Each row comes from the steps of one path. Every step used is in the known rows, and no mark comes twice. Write the path behind each row, first mark first.
Known rows
X/Q: [.35 -.24 -.10 -.17 -.33 -.11 -.16 -.14 .18 .05 -.25 .05 .22 .11 -.13 .52 .31 .12 -.39 -.10 .08 .27 -.07 .17 .01 -.07 -.17]
B/X/Q/M/R/F: [.30 -.42 .10 -.27 -.65 -.32 -.49 .06 .30 -.06 -.40 .13 -.02 .54 -.08 .52 .33 .10 -.58 .17 .24 .16 -.20 .16 .11 .12 .23]
R/L/F/C/Q: [.32 .18 -.17 -.10 .05 -.25 -.41 -.06 .11 .23 .00 .18 .17 -.04 -.26 .71 .20 .01 -.25 .17 .26 .29 -.11 .06 .17 -.09 -.11]
B/X/Q/C: [.32 -.40 -.23 -.03 -.35 -.21 -.15 -.03 .28 .02 -.16 .12 .27 .00 -.08 .47 .35 .01 -.36 .00 .09 .26 -.19 .11 .16 .28 .07]
B/Q: [.30 -.11 -.11 -.21 -.35 -.13 -.16 -.19 .04 .20 -.20 -.01 .28 .11 -.08 .53 .11 .04 -.03 -.05 .33 .23 -.10 -.06 .14 -.08 -.16]
L/F/C/Q: [.29 .19 .01 -.20 -.13 -.02 -.35 -.10 .16 .24 .00 .08 .17 -.02 -.23 .72 .15 .04 -.16 .15 .23 .25 -.12 -.01 .19 -.10 -.17]
D/X/Q/B: [.34 -.18 .08 -.07 -.41 -.18 -.02 -.21 .20 .16 -.23 .06 .23 -.01 -.19 .38 .61 .21 -.68 .00 .04 .30 -.11 .24 .07 -.27 -.13]
B/Q/M/R/L/F: [.38 -.23 -.11 -.10 -.25 -.39 -.46 .01 -.15 .19 -.40 .18 .07 .44 -.18 .44 .28 .08 -.42 .13 .36 .21 -.17 -.02 .52 -.25 -.06]
X/Q/C/F/L/R: [.15 -.32 -.49 .26 -.11 -.02 -.18 -.07 .14 .26 -.37 .29 .17 -.06 -.21 .51 .49 .04 .01 -.26 .17 .43 -.15 .35 -.18 .11 -.24]
F/C/Q/M/R: [.24 -.24 -.05 -.28 -.24 -.09 -.40 -.11 .08 .07 -.08 .14 .03 .37 -.09 .74 .18 .14 -.34 .06 .16 .14 -.23 .38 .12 -.12 -.16]
R/L: [.36 -.11 -.15 -.07 -.12 -.24 -.18 -.09 -.03 .12 -.16 .06 .18 .09 -.10 .49 .22 .05 -.19 -.06 .11 .27 -.05 .30 -.10 -.24 -.10]
F/L/R: [.12 -.11 -.25 -.03 -.26 .17 -.08 -.07 .05 .16 -.25 .02 .21 .14 -.27 .63 .20 .07 .23 -.21 .12 .35 -.15 .42 -.37 -.23 -.24]
Q/M/R/F/C: [.23 -.02 .29 -.31 -.54 -.25 -.41 .00 .10 .09 -.31 .26 -.14 .37 -.18 .67 .21 .12 -.28 .08 .13 .13 -.26 .42 .17 -.36 -.05]
B/Q/C/F: [.35 -.17 -.26 .08 -.20 -.20 -.23 -.18 -.03 .37 -.22 .17 .20 -.10 .02 .39 .22 .02 .00 -.12 .39 .29 -.12 -.05 .25 .07 -.15]
C/F/L/R: [.17 -.05 -.31 .02 -.09 .15 -.24 -.18 -.03 .27 -.34 .08 .12 .10 -.16 .63 .25 .04 .27 -.30 .24 .40 -.09 .32 -.47 -.20 -.17]
L/R/F/C/Q: [.12 -.02 .09 -.16 -.40 -.17 -.25 -.05 .31 .31 -.06 .17 .14 .00 -.12 .72 .17 .03 .15 .11 .35 .34 -.19 .30 -.30 .05 -.15]
F/C/Q/B/X: [.26 .01 -.02 -.22 -.15 -.12 -.25 -.32 .27 .22 .10 .06 .22 .05 -.11 .62 .10 .12 -.33 .15 .31 .25 -.24 .16 -.02 .17 .11]
D/X/Q/M/R/F: [.32 -.37 .20 -.16 -.69 -.31 -.34 .16 .23 .00 -.41 .12 -.02 .37 -.15 .48 .67 .12 -.64 .09 .10 .15 -.14 .28 .18 -.33 -.03]
L/F/C/Q/B/X: [.31 .19 .06 -.19 -.16 -.10 -.33 -.23 .25 .27 .03 .12 .16 .05 -.22 .61 .13 .07 -.41 .27 .33 .29 -.21 -.05 .18 .12 .14]
C/F: [.40 -.05 -.08 -.13 -.20 -.07 -.29 -.24 -.05 .22 -.25 .03 .08 .09 .02 .52 .20 .05 -.09 -.19 .20 .29 -.04 .15 -.17 -.23 -.08]
M/R/F/C: [.21 .07 .23 -.30 -.50 -.21 -.34 -.09 .14 .07 -.34 .22 -.04 .12 -.22 .73 .18 .05 -.17 .01 .30 .10 -.23 .42 .11 -.48 -.15]
R/L/F/C: [.33 .28 -.06 -.11 -.01 -.27 -.35 -.10 -.01 .20 -.17 .23 .11 -.02 -.26 .66 .22 .02 -.25 .06 .12 .30 -.14 .12 .21 -.39 -.12]
M/R/F/C/Q: [.24 -.04 .11 -.28 -.43 -.17 -.40 -.07 .28 .13 -.16 .18 .02 .10 -.18 .78 .15 .05 -.19 .14 .44 .09 -.17 .36 .08 -.21 -.18]
B/X/Q/M: [.33 -.37 -.10 -.24 -.36 -.19 -.34 -.04 .22 .00 -.18 .01 .17 .44 -.03 .50 .30 .10 -.51 .06 .00 .30 -.17 .01 .01 .29 .20]
R/L/F/C/Q/D: [.52 .23 -.33 -.25 .07 -.31 -.38 -.11 .12 .18 .00 .10 .11 -.22 -.23 .82 .31 .11 -.38 .17 .35 .22 -.09 .03 .19 .00 -.04]
M/R/L/F/C: [.35 .12 -.07 -.15 -.09 -.31 -.40 -.13 -.06 .09 -.37 .29 .01 .09 -.30 .70 .30 .02 -.36 .04 .28 .18 -.22 .31 .34 -.61 -.16]
M/R/L/F: [.44 -.13 -.07 -.09 -.20 -.27 -.34 -.02 -.11 .08 -.42 .16 .05 .21 -.22 .50 .29 .04 -.39 .00 .28 .19 -.11 .26 .24 -.52 -.13]
L/F/C: [.29 .30 .11 -.23 -.22 -.06 -.28 -.13 .05 .19 -.17 .14 .10 -.01 -.27 .69 .16 .03 -.15 .02 .09 .27 -.15 .05 .22 -.39 -.15]
Q/M/R: [.36 -.36 .06 -.24 -.41 -.07 -.27 -.05 -.10 .07 -.31 .06 .01 .49 -.06 .46 .21 .17 -.34 -.07 .02 .16 -.18 .39 .09 -.33 -.09]

Write each row's path
[.54 -.19 -.25 -.37 -.32 -.17 -.14 -.22 .17 .00 -.23 -.02 .14 -.07 -.11 .64 .40 .22 -.53 -.09 .18 .20 -.06 .15 .00 .05 -.08] -> X/Q/D
[.41 -.32 -.11 -.06 -.14 -.25 -.47 .09 -.03 .18 -.18 .16 .04 .46 -.16 .47 .30 .10 -.49 .22 .26 .21 -.07 .18 .26 -.10 -.03] -> C/Q/M/R/L/F
[.33 -.18 .21 -.21 -.62 -.17 -.27 -.03 .11 .07 -.39 .10 -.01 .22 -.12 .51 .21 .06 -.20 .00 .31 .10 -.10 .39 .02 -.41 -.13] -> M/R/F
[.32 .07 -.07 -.09 .03 -.27 -.47 .04 .07 .26 .05 .21 .10 .22 -.19 .64 .24 .07 -.35 .25 .09 .33 -.11 .05 .23 .04 -.03] -> R/L/F/C/Q/M
[.27 .09 -.31 -.05 -.13 .14 -.33 -.17 .00 .19 -.26 .05 .11 .09 -.18 .64 .20 .05 .07 -.24 .19 .27 -.01 .20 -.22 -.24 -.16] -> C/F/L
[.20 .01 .21 -.23 -.39 -.20 -.41 .06 .27 .25 .06 .15 .03 .21 -.10 .67 .14 .11 -.16 .21 .13 .24 -.14 .16 -.01 .15 -.02] -> R/F/C/Q/M
[.23 -.14 .22 -.11 -.56 -.13 -.10 -.01 .15 .26 -.27 .08 .10 .13 -.09 .48 .19 .04 .14 .00 .23 .37 -.14 .33 -.36 -.15 -.10] -> L/R/F
[.38 -.46 -.20 -.05 -.29 -.41 -.31 .09 .03 -.06 -.38 .15 .07 .37 -.14 .49 .75 .14 -.76 .00 .02 .23 -.20 .38 .18 -.38 -.07] -> D/X/Q/M/R/L
[.54 -.20 -.35 -.41 -.35 -.21 -.24 -.17 .23 -.09 -.22 -.10 .19 .00 -.06 .67 .38 .14 -.52 -.03 .30 .21 -.12 .01 -.05 .24 .21] -> B/X/Q/D
[.20 -.05 -.49 .18 -.11 -.03 -.29 -.12 .01 .33 -.24 .19 .22 -.11 -.19 .53 .22 -.01 .13 -.15 .37 .28 -.09 .00 .21 .04 -.20] -> B/Q/C/F/L
[.26 -.03 -.34 .18 -.09 .08 -.24 -.08 .01 .24 -.21 .20 .12 -.11 -.18 .52 .24 .01 .08 -.22 .09 .27 -.06 .27 -.01 -.10 -.19] -> Q/C/F/L
[.32 -.09 .08 -.24 -.23 -.08 -.50 -.02 .07 .16 -.14 .18 -.01 .36 -.20 .68 .23 .12 -.39 .16 .20 .16 -.21 .16 .37 -.19 -.12] -> L/F/C/Q/M/R
[.34 .01 -.19 -.13 -.01 -.28 -.46 -.08 .07 .13 -.19 .23 .07 .08 -.28 .73 .25 .02 -.35 .16 .40 .16 -.16 .24 .31 -.32 -.20] -> M/R/L/F/C/Q
[.52 .32 -.17 -.31 -.19 -.11 -.29 -.06 .16 .14 .00 -.03 .11 -.26 -.22 .86 .54 .12 -.37 .16 .25 .18 -.11 -.06 .20 -.26 -.06] -> L/F/C/Q/D/X
[.16 -.17 -.39 .25 -.09 .07 -.15 -.08 -.02 .32 -.29 .24 .12 -.07 -.18 .50 .30 .01 .26 -.28 .15 .41 -.16 .40 -.29 -.08 -.20] -> Q/C/F/L/R
[.36 -.32 -.15 .11 -.38 -.21 -.03 .05 .20 .05 -.19 .13 .27 -.16 -.14 .41 .68 .05 -.43 -.04 -.08 .25 -.12 .21 .22 -.15 -.20] -> D/X/Q/C
[.26 -.20 -.56 .13 -.10 -.06 -.37 -.07 .25 .09 -.25 .19 .18 -.04 -.17 .58 .40 .00 -.20 -.13 .21 .32 -.13 .08 .03 .30 .04] -> B/X/Q/C/F/L
[.40 .03 -.05 -.02 -.13 -.24 -.26 .00 -.04 .20 -.21 .11 .15 .09 -.21 .47 .23 .03 -.26 .04 .14 .32 -.02 .06 .11 -.30 -.06] -> R/L/F
[.30 .17 .01 -.02 .04 -.30 -.31 -.22 .13 .37 -.01 .26 .14 -.05 -.28 .55 .21 .15 -.48 .22 .30 .31 -.15 .15 .23 -.09 -.09] -> R/L/F/C/Q/B
[.18 .13 .02 -.08 -.47 .05 -.28 .05 .21 .13 -.22 .05 .11 .06 -.32 .62 .12 .05 .07 -.01 .16 .21 -.02 .26 -.14 -.20 -.13] -> R/F/L
[.40 -.17 -.15 .09 -.19 -.11 -.18 -.12 -.02 .30 -.18 .19 .10 -.09 .02 .39 .25 .00 -.06 -.17 .12 .30 -.09 .21 .02 -.10 -.11] -> Q/C/F
[.36 -.27 -.19 -.24 -.35 -.16 -.25 -.14 .25 -.03 -.22 -.02 .28 .18 -.08 .56 .28 .04 -.37 -.02 .18 .26 -.15 .03 -.03 .17 .11] -> B/X/Q
[.25 .01 -.12 -.26 -.14 -.05 -.27 -.19 .20 .16 .09 .05 .22 .00 -.11 .77 .11 .06 -.08 .02 .19 .23 -.15 .22 -.02 -.02 -.19] -> F/C/Q
[.56 .02 -.16 -.30 -.37 -.11 -.07 -.10 .02 -.01 -.15 -.15 .13 -.14 -.09 .64 .54 .17 -.31 -.08 .10 .17 -.05 .19 -.07 -.39 -.02] -> Q/D/X
[.34 -.26 .09 -.11 -.36 -.15 -.06 -.29 .20 .20 -.22 .13 .22 .08 -.14 .35 .33 .24 -.61 -.02 .10 .31 -.14 .26 .06 -.03 -.15] -> X/Q/B
[.35 -.10 .10 -.18 -.36 -.11 -.12 -.28 .11 .17 -.12 .00 .18 .18 -.07 .38 .12 .14 -.33 .01 .19 .27 -.18 .16 -.07 -.01 .20] -> Q/B/X
[.18 -.28 -.03 -.13 -.55 -.09 -.45 .12 .25 .00 -.45 .19 -.01 .45 -.36 .61 .37 .17 -.42 .03 .14 .13 -.14 .37 .13 -.10 -.09] -> X/Q/M/R/F/L
[.18 -.03 .18 -.31 -.56 -.35 -.47 -.05 .09 .16 -.34 .24 -.02 .36 -.17 .68 .18 .09 -.20 .15 .40 .12 -.30 .14 .39 -.22 -.08] -> B/Q/M/R/F/C
[.31 -.38 .19 -.19 -.56 -.17 -.41 .09 .20 .17 -.17 .07 -.02 .46 -.07 .47 .19 .13 -.28 .19 .28 .13 -.09 .30 .04 .01 -.04] -> C/Q/M/R/F
[.13 -.19 -.49 .24 -.13 -.02 -.20 -.13 -.01 .40 -.32 .22 .24 -.07 -.16 .54 .29 -.01 .35 -.21 .44 .40 -.19 .14 -.04 .07 -.25] -> B/Q/C/F/L/R
[.17 -.26 -.04 -.11 -.47 .02 -.48 .16 .23 .11 -.21 .07 .00 .46 -.25 .62 .19 .15 -.15 .15 .27 .12 -.07 .36 -.02 -.01 -.10] -> C/Q/M/R/F/L
[.42 .26 -.03 -.34 -.41 -.24 -.29 -.01 .32 .11 .02 -.01 .07 -.28 -.17 .85 .50 .10 -.25 .19 .33 .12 -.11 .11 -.04 -.15 -.03] -> R/F/C/Q/D/X
[.30 -.23 -.17 .03 -.33 -.19 -.07 -.08 .04 .24 -.14 .13 .28 -.06 -.09 .40 .17 .01 -.03 -.02 .25 .24 -.17 .02 .34 .04 -.22] -> B/Q/C
[.33 .03 -.01 -.16 -.11 -.31 -.49 -.02 -.14 .12 -.33 .30 -.08 .35 -.26 .65 .29 .09 -.47 .10 .12 .20 -.26 .27 .38 -.48 -.06] -> Q/M/R/L/F/C
[.12 -.01 .27 -.11 -.40 -.19 -.17 -.20 .32 .43 -.05 .24 .10 .00 -.17 .56 .17 .13 -.07 .14 .38 .36 -.26 .41 -.26 .06 -.12] -> L/R/F/C/Q/B
